Known rows, with every step that occurs
kider/bevev: [ 12.7  -4.8  22.8  13.7  37.6 -24.5   8.9  15.8  -0.6  33.6  15.9   8.2
 -14.1   1.0 -11.7  19.0 -21.0   1.2  -5.5  24.7  11.9  14.2 -11.9  -1.1
  23.5]
pedum/bote/luro: [-24.6 -37.5   9.1  -1.8 -19.0  -6.0   6.4  -2.8 -10.7 -54.5 -14.4 -15.9
  13.7 -29.4 -42.7  -0.7 -17.2   8.7 -10.9  22.2  16.8  26.8 -16.0 -19.3
  23.9]
bote/pedum/tebo/luro/kider/bevev: [ -5.2  20.4   9.7   4.1  35.2 -33.4  18.2  21.3 -22.9  -6.4 -18.8  26.3
  45.9   6.4  -6.9  -8.0 -33.3  19.8  25.8  10.6 -15.0  14.8  30.0  13.2
   7.7]
tebo/luro/kider/pedum/lutaz/bevev: [  2.9 -11.6 -43.9  -2.7  17.7 -20.0  49.8  -6.5  -8.1  -1.3 -52.0  35.0
  52.7 -44.3  23.6 -29.1  17.0  18.8 -27.4  -3.6   0.9  -6.6 -30.5  51.6
  -1.5]
lutaz/bevev/kider/pedum/tebo: [ 19.0   9.4  22.3  29.7  11.4 -12.6  12.2  -9.1  31.7  26.4 -21.3  18.1
 -18.2   0.9  51.3  14.1  -2.9  -1.3  17.1 -13.2 -25.8  22.4  29.1 -32.8
   0.6]
bote/bevev/kider: [  0.7  -6.1 -11.9 -32.3  18.7  -8.3 -27.0  -9.1   0.9  -2.6  16.5  -3.2
 -51.2  33.3  -5.0 -20.2 -17.2  -1.1 -12.0  -6.7   8.0 -33.3 -16.5 -21.8
  24.3]
lutaz/bevev/kider/pedum/bote: [ 10.4   5.0  17.3  19.0   0.3   9.6   5.5   4.7  26.3  15.8  -9.0 -20.3
  -9.6 -11.9  32.1  19.3   0.6  -9.8 -10.7  -0.1 -17.8  23.0  27.7 -26.0
  11.0]
bote/bevev/kider/pedum/lutaz/tadal: [-15.2   6.8 -26.8 -47.0 -34.3 -19.6 -17.3  -9.0  21.6  28.7  33.7 -22.1
 -52.3  55.2  10.8 -33.0  19.5  -5.4   6.4 -15.7  -3.0 -27.9 -35.3  -4.0
 -14.5]
lutaz/bevev/kider/pedum: [ 24.8  14.7   8.5  23.0  15.9   4.1   6.3 -11.2  23.9  24.5  -9.6   5.2
 -20.4 -12.4  33.2  17.4   5.8  -1.2  -6.9  -6.1 -13.6   9.8  14.6 -21.2
   7.0]
luro/kider/pedum/bote/bevev: [-20.8 -31.6  -7.3  -4.7   5.6  -9.3  27.1  28.5   6.2  -6.8  -5.5 -25.6
  -1.3   2.4  14.8 -19.2 -19.9  -5.3 -53.9   6.1 -10.4 -14.1  -8.9  11.5
   3.0]
tebo/luro/lutaz/tadal: [ 17.1  10.3 -28.4 -22.4   8.6   4.5 -22.8  -7.5 -40.7 -26.6  -2.1  14.3
  23.0  12.6 -48.4  -4.3  13.9   0.7   6.9  17.9  31.0  -0.2 -40.6  47.0
  11.1]
bote/luro/kider/pedum/tebo: [-19.6 -23.0  -4.8  18.1  -7.0 -16.7  44.5   4.4  -8.3 -29.3 -21.3  31.5
  16.7 -22.9  -3.9 -12.1 -14.4  17.0  -2.4   3.4 -11.2  10.6 -11.3 -11.7
 -19.7]
pedum/tebo/luro/lutaz: [  9.0 -13.5   1.9  -7.2  23.0 -18.9  -6.2  -8.9 -31.1 -20.6 -26.3  36.6
  40.7   8.5 -15.5 -16.3  -8.7  10.2  21.2   1.7   7.0  -1.0  -9.1  24.5
   8.3]
bevev/kider/pedum/bote/luro/lutaz: [-14.0   7.3   1.3 -13.5 -36.2  39.3 -23.0  13.0 -14.0  -7.3  38.2 -34.7
   8.7   6.4 -28.7   2.1   8.7 -10.5  -2.5   2.7 -12.8  -6.1  17.3 -23.1
 -14.4]
bevev/kider/pedum/tebo: [  5.5   4.1  13.8  13.1  -5.8 -14.2  11.2  -7.1  24.9  35.5   5.7   3.1
 -18.5  42.4  27.3  -0.3  -2.1  -5.6  17.9 -13.4 -30.8   7.5  22.3 -33.3
 -21.0]
bote/bevev/kider/pedum: [ -9.4   1.8 -13.8 -29.7   2.2   3.2 -18.5  -4.2  12.9  20.9  24.0 -21.6
 -46.0  47.8   6.8 -14.3  -4.7  -7.2 -17.1 -13.1 -18.7 -34.4   2.0 -20.2
  -4.3]
tebo/bevev: [ -8.8 -16.1  -2.9  23.0  13.6  -0.8   5.2  -6.5   7.7 -12.7   2.5  -1.0
 -40.2  -6.2 -13.6  24.4 -13.2  -2.9  -5.5   3.4  38.1  -4.3 -16.5  18.6
  -1.5]
bote/pedum/tebo/luro/lutaz/bevev: [  9.6  30.5  24.2  -3.4  24.0 -15.0 -22.1 -10.8 -22.8 -32.3 -38.3  30.6
  59.1 -22.2  -6.5   1.7  -9.9  25.0  29.8  -3.0  -2.8   7.1  33.4  20.3
  22.3]
bevev/kider/pedum/bote/luro/lutaz/tadal: [-11.7  18.6  -5.1 -15.3 -49.8  36.5 -25.6  16.2 -12.4  -9.2  47.3 -40.6
  -8.7  26.1 -35.2   5.4  17.1 -17.4  15.3   9.5  -6.1  11.6   3.5 -22.6
 -21.2]
bote/pedum/lutaz: [ -7.2  12.9  16.1 -25.9  -8.5 -51.1  -3.0 -22.8  10.0 -10.1 -15.6  12.4
  37.8 -34.0 -10.1 -12.1  10.1  34.0  -6.2  -5.4  23.0 -13.4 -28.6  18.9
  23.9]
tebo/luro/lutaz: [ 15.8  -3.6 -20.3 -22.4  29.3   8.9 -17.5 -10.2 -44.5 -26.2 -12.4  24.4
  43.2  -8.5 -42.5 -10.1   6.5   9.5 -11.2  10.9  22.5 -19.6 -23.0  44.4
  18.3]
bevev/kider/pedum/lutaz/tadal: [  2.4  16.4 -18.2 -14.3 -42.1 -20.4   6.3 -12.6  26.3  40.7  21.8  -8.3
 -22.4  32.5  11.5  -9.8  31.9  -3.7  12.1 -10.1   0.7  -1.8 -34.8  -6.6
 -22.0]
lutaz/bevev/kider: [ 33.6   9.7  10.7  19.6  29.6  -7.6  -2.5 -12.0  13.9   4.0 -18.2  23.3
 -22.0 -27.2  23.2  12.6  -4.9   3.8  -2.9  -1.2  10.5  11.8  -0.5 -24.4
  36.5]
kider/pedum: [  4.8 -10.8   6.7   8.1   4.2 -14.1  18.0 -10.7  18.2  17.9  -8.6  -3.2
   0.2   8.1   0.2  11.5   6.7   4.6 -26.9   3.4  -9.8   2.1 -11.0   5.3
  -9.2]

Rows
[ -1.9   4.2 -14.7   0.6  -3.6  -1.8  10.3 -12.6   5.0  21.3  -9.8   8.5
   3.4  51.3  12.0 -10.8   1.9  -3.7  24.9 -11.0 -36.0   6.6  24.9 -16.0
 -29.2]
bevev/kider/pedum/tebo/luro
[-10.1  -6.3  11.8  29.6   3.5  -9.7   1.1  -1.6  16.4   7.0   6.6  12.3
 -51.1  30.9  16.6  13.2 -22.4 -10.6  40.4 -13.7  12.5   6.5  14.9 -21.5
 -17.2]
pedum/tebo/bevev/kider
[-11.5   9.3 -15.1  16.8  -7.9  30.3  -1.6   0.1  18.9  24.0  31.3 -24.6
 -55.3  30.5   1.8  26.6  -0.2 -17.9   6.0 -10.4   2.1 -12.1  16.6  -1.4
 -37.8]
tebo/bevev/kider/pedum
[ 18.2  -9.8   9.6   6.3  34.8 -15.5  -4.5 -10.2 -24.1 -21.9 -41.7  47.0
  41.6 -20.1   7.1  -6.5  -8.1  11.5  24.8   0.0   6.8   9.4   1.4  21.1
  18.9]
pedum/tebo/luro/lutaz/bevev
[-30.0 -28.4   6.8  -1.7 -33.1   5.9  16.2   0.7   3.6 -24.4  -4.1 -33.6
  14.9 -13.2 -25.8   4.8  -1.8   3.7 -16.5  14.0 -12.4  20.7   2.4 -15.6
  -9.7]
kider/pedum/bote/luro
[ 30.0  23.2  33.2  15.4  12.4   9.3 -17.9   5.9   3.2  24.6   7.9  20.4
   5.9  -9.5  35.1  11.7   6.6  -4.2  16.2 -13.3 -11.4  -5.0  23.1 -12.3
  -0.3]
luro/lutaz/bevev/kider/pedum/tebo
[ -4.2  -1.1   7.8   1.5 -19.4   9.1   3.9   8.3  19.2  20.7  17.2 -35.8
 -12.9  28.1   3.7   4.4   1.8 -14.6 -14.3   1.6 -21.0   7.1  17.1 -27.9
  -7.7]
bevev/kider/pedum/bote
[-18.7 -22.5   0.9 -29.1  -2.2  -3.5 -23.6   7.5   3.1 -15.8  13.4 -38.2
 -33.9  28.1  -5.7 -21.2 -23.4 -11.8 -18.0   3.5   4.0 -13.2  -2.6 -26.4
  30.1]
pedum/bote/bevev/kider
[  6.3  16.5  -8.6 -10.4  -2.4  14.3 -10.3  -1.1 -13.4  24.1  11.7   7.1
  17.1  45.9   1.7 -11.6   9.1  -6.7  25.2 -11.4 -29.2 -11.4  24.4  -1.3
 -28.3]
bevev/kider/pedum/tebo/luro/lutaz
[  9.4  -1.6   9.6   7.1  14.3  -1.7   4.0  -8.3  -7.8   7.6 -32.1  21.8
  40.8  -2.6  19.0   2.5   6.1   3.4  15.4  -4.6 -24.0   8.7  21.7  21.2
 -14.8]
kider/pedum/tebo/luro/lutaz/bevev
[  8.5  36.4  15.3 -14.9  -3.6 -34.1 -10.4 -19.7  17.3  -2.4 -16.1  15.4
  22.3 -45.8  15.8  -6.8  12.0  29.5   7.0 -14.5  13.0  -5.9  -2.5  -3.2
  30.5]
bote/pedum/lutaz/bevev/kider
[-26.5 -29.9 -44.6 -25.3  11.6   4.7  25.7  15.3 -19.4 -23.0 -24.3 -18.0
  25.9  14.2  -6.9 -35.2 -12.8  -1.1 -41.5   6.4 -14.9 -15.9  -7.2  36.1
  -2.4]
tebo/luro/kider/pedum/bote/bevev
[  6.0 -12.0   6.8   3.2  -8.7 -36.1  27.4 -22.0  34.4  29.1 -28.7  13.4
  17.1 -45.4  37.6  -2.7  25.2  16.7 -17.2  -9.6   2.3   1.3 -26.0  20.1
   0.5]
kider/pedum/lutaz/bevev
[ -2.4   4.3 -11.7  18.6   6.0  16.9 -10.1  -2.0   7.9   2.3  24.5  -4.1
 -59.6  15.8  -8.3  22.7 -10.2 -13.6   9.3  -6.7  28.1 -11.3  -2.3  -4.5
  -9.4]
tebo/bevev/kider
[-11.5 -11.3  19.4   1.6 -21.9  24.8  -4.9   9.4  -7.2 -27.4  -0.5 -24.6
  29.7 -45.3 -16.3  14.2   7.2  -0.4 -14.2  12.0  -5.8  15.2  15.7  -1.0
   1.8]
kider/pedum/bote/luro/lutaz/bevev
[ 11.9  13.3 -13.6 -13.1   5.1  41.3 -18.9   8.0 -25.0  -6.9  -3.4 -14.3
  39.0  -8.4  -8.3  -0.9  14.4 -11.2  -3.1   2.2 -12.4  -2.6  25.0  20.3
   4.4]
tebo/luro/lutaz/bevev/kider/pedum/bote
[-26.1  -2.2  -4.3  15.8 -25.0  34.0   0.2  14.0  22.1  14.8  34.2 -48.6
 -46.4  32.2  -0.8  26.0  -6.5 -26.8   1.8  -5.8  -1.2   0.3  27.9  -5.4
 -33.6]
tebo/bevev/kider/pedum/bote
[-21.5   3.1 -20.9   1.0 -27.4   8.7   4.7  -6.8  25.3  34.6  30.8 -17.2
 -42.1  17.4  11.5   6.8  15.2 -10.2   9.7 -22.2  12.3 -23.4  -6.3  11.4
 -39.6]
tebo/bevev/kider/pedum/lutaz
[ 28.0   3.1 -12.1 -11.0  40.5  10.9 -16.6 -11.6 -38.4 -27.3 -27.0  33.2
  44.0 -40.1 -18.4  -2.0   7.3  11.2  -9.5   8.4  23.7  -7.2 -13.3  40.7
  33.1]
tebo/luro/lutaz/bevev
[ 20.4  15.5  26.7   5.5   1.8  27.1 -23.9  17.8  -0.8  11.7  16.8 -18.9
  10.6 -22.3  13.6  16.9   9.8 -13.5 -12.5   1.1  -3.0  -3.0  23.0  -4.0
  12.5]
luro/lutaz/bevev/kider/pedum/bote
[-12.3 -18.4  -0.2  40.9   9.4 -15.7  49.2  19.1  15.9  11.5 -11.1  16.5
 -16.3   5.6  32.0   5.7 -18.3  -4.0  -6.6  -7.0  -3.1   0.4   2.8  16.5
 -36.7]
luro/kider/pedum/tebo/bevev
[-22.0 -37.7  -3.2   4.7  -8.8  -7.4  29.8  15.8 -20.4 -64.7 -18.6  -0.5
  21.8 -46.6 -30.4 -13.9 -23.6  10.2 -26.9  23.5  20.3  19.5 -24.8  -8.8
  24.0]
pedum/bote/luro/kider
[ 18.4  -1.5   0.2  -4.2   1.8 -35.3   9.2 -23.4  21.4  16.6 -21.5  32.9
   0.8 -45.7  32.8 -14.9  16.6  16.4   1.0 -13.1  24.3  -2.3 -39.1  -5.0
  31.5]
pedum/lutaz/bevev/kider
[  8.9  27.5 -14.1  -9.1 -18.6  11.7 -16.2   1.5 -11.3  19.6  19.0   0.9
  -0.5  66.1  -2.8  -8.6  16.7 -14.4  43.3  -6.6 -20.5   5.0  13.3  -0.8
 -36.5]
bevev/kider/pedum/tebo/luro/lutaz/tadal
[ 34.6  28.0  17.7   5.0  17.2  23.9 -24.4   3.6  -1.9  19.8  18.3   8.8
   3.6 -20.3  14.9  17.0  16.0  -4.7  -8.4  -5.0   0.0 -15.1  10.1  -0.2
   8.9]
luro/lutaz/bevev/kider/pedum
[ 11.4  19.9   1.5  -4.4  -6.3  39.5 -22.0  -4.2 -19.9 -20.4  15.2  12.7
   8.0 -41.3 -19.8  10.5  14.9   5.3   7.1   0.8  -0.3  -8.8   7.8 -16.7
  -0.2]
bote/luro/lutaz/bevev/kider/pedum
[-22.5 -28.0   6.5  12.1   2.6  -2.2  29.4  40.9 -23.4 -30.0   5.7  -6.4
  14.7 -36.4 -30.6  -3.0 -31.4   2.5 -13.0  34.3  13.4  29.1 -10.3 -11.9
  23.2]
pedum/bote/luro/kider/bevev
[ 27.5  12.2  10.8  -3.4   0.5  -7.2 -29.5   2.6 -17.1 -11.9  19.9   8.5
  -5.2   2.3 -29.7  11.9  11.9  -3.7  -1.4  14.7  42.0   0.1 -46.7  23.0
  18.7]
luro/lutaz/tadal
[-41.9  -5.1 -15.2  10.7 -40.9  45.8  -4.1   9.6   6.1 -11.8  35.8 -46.0
 -43.7  15.7 -24.6  22.3  -6.6 -20.2  16.5  -2.1  -0.8   3.4  30.5 -17.1
 -39.4]
tebo/bevev/kider/pedum/bote/luro
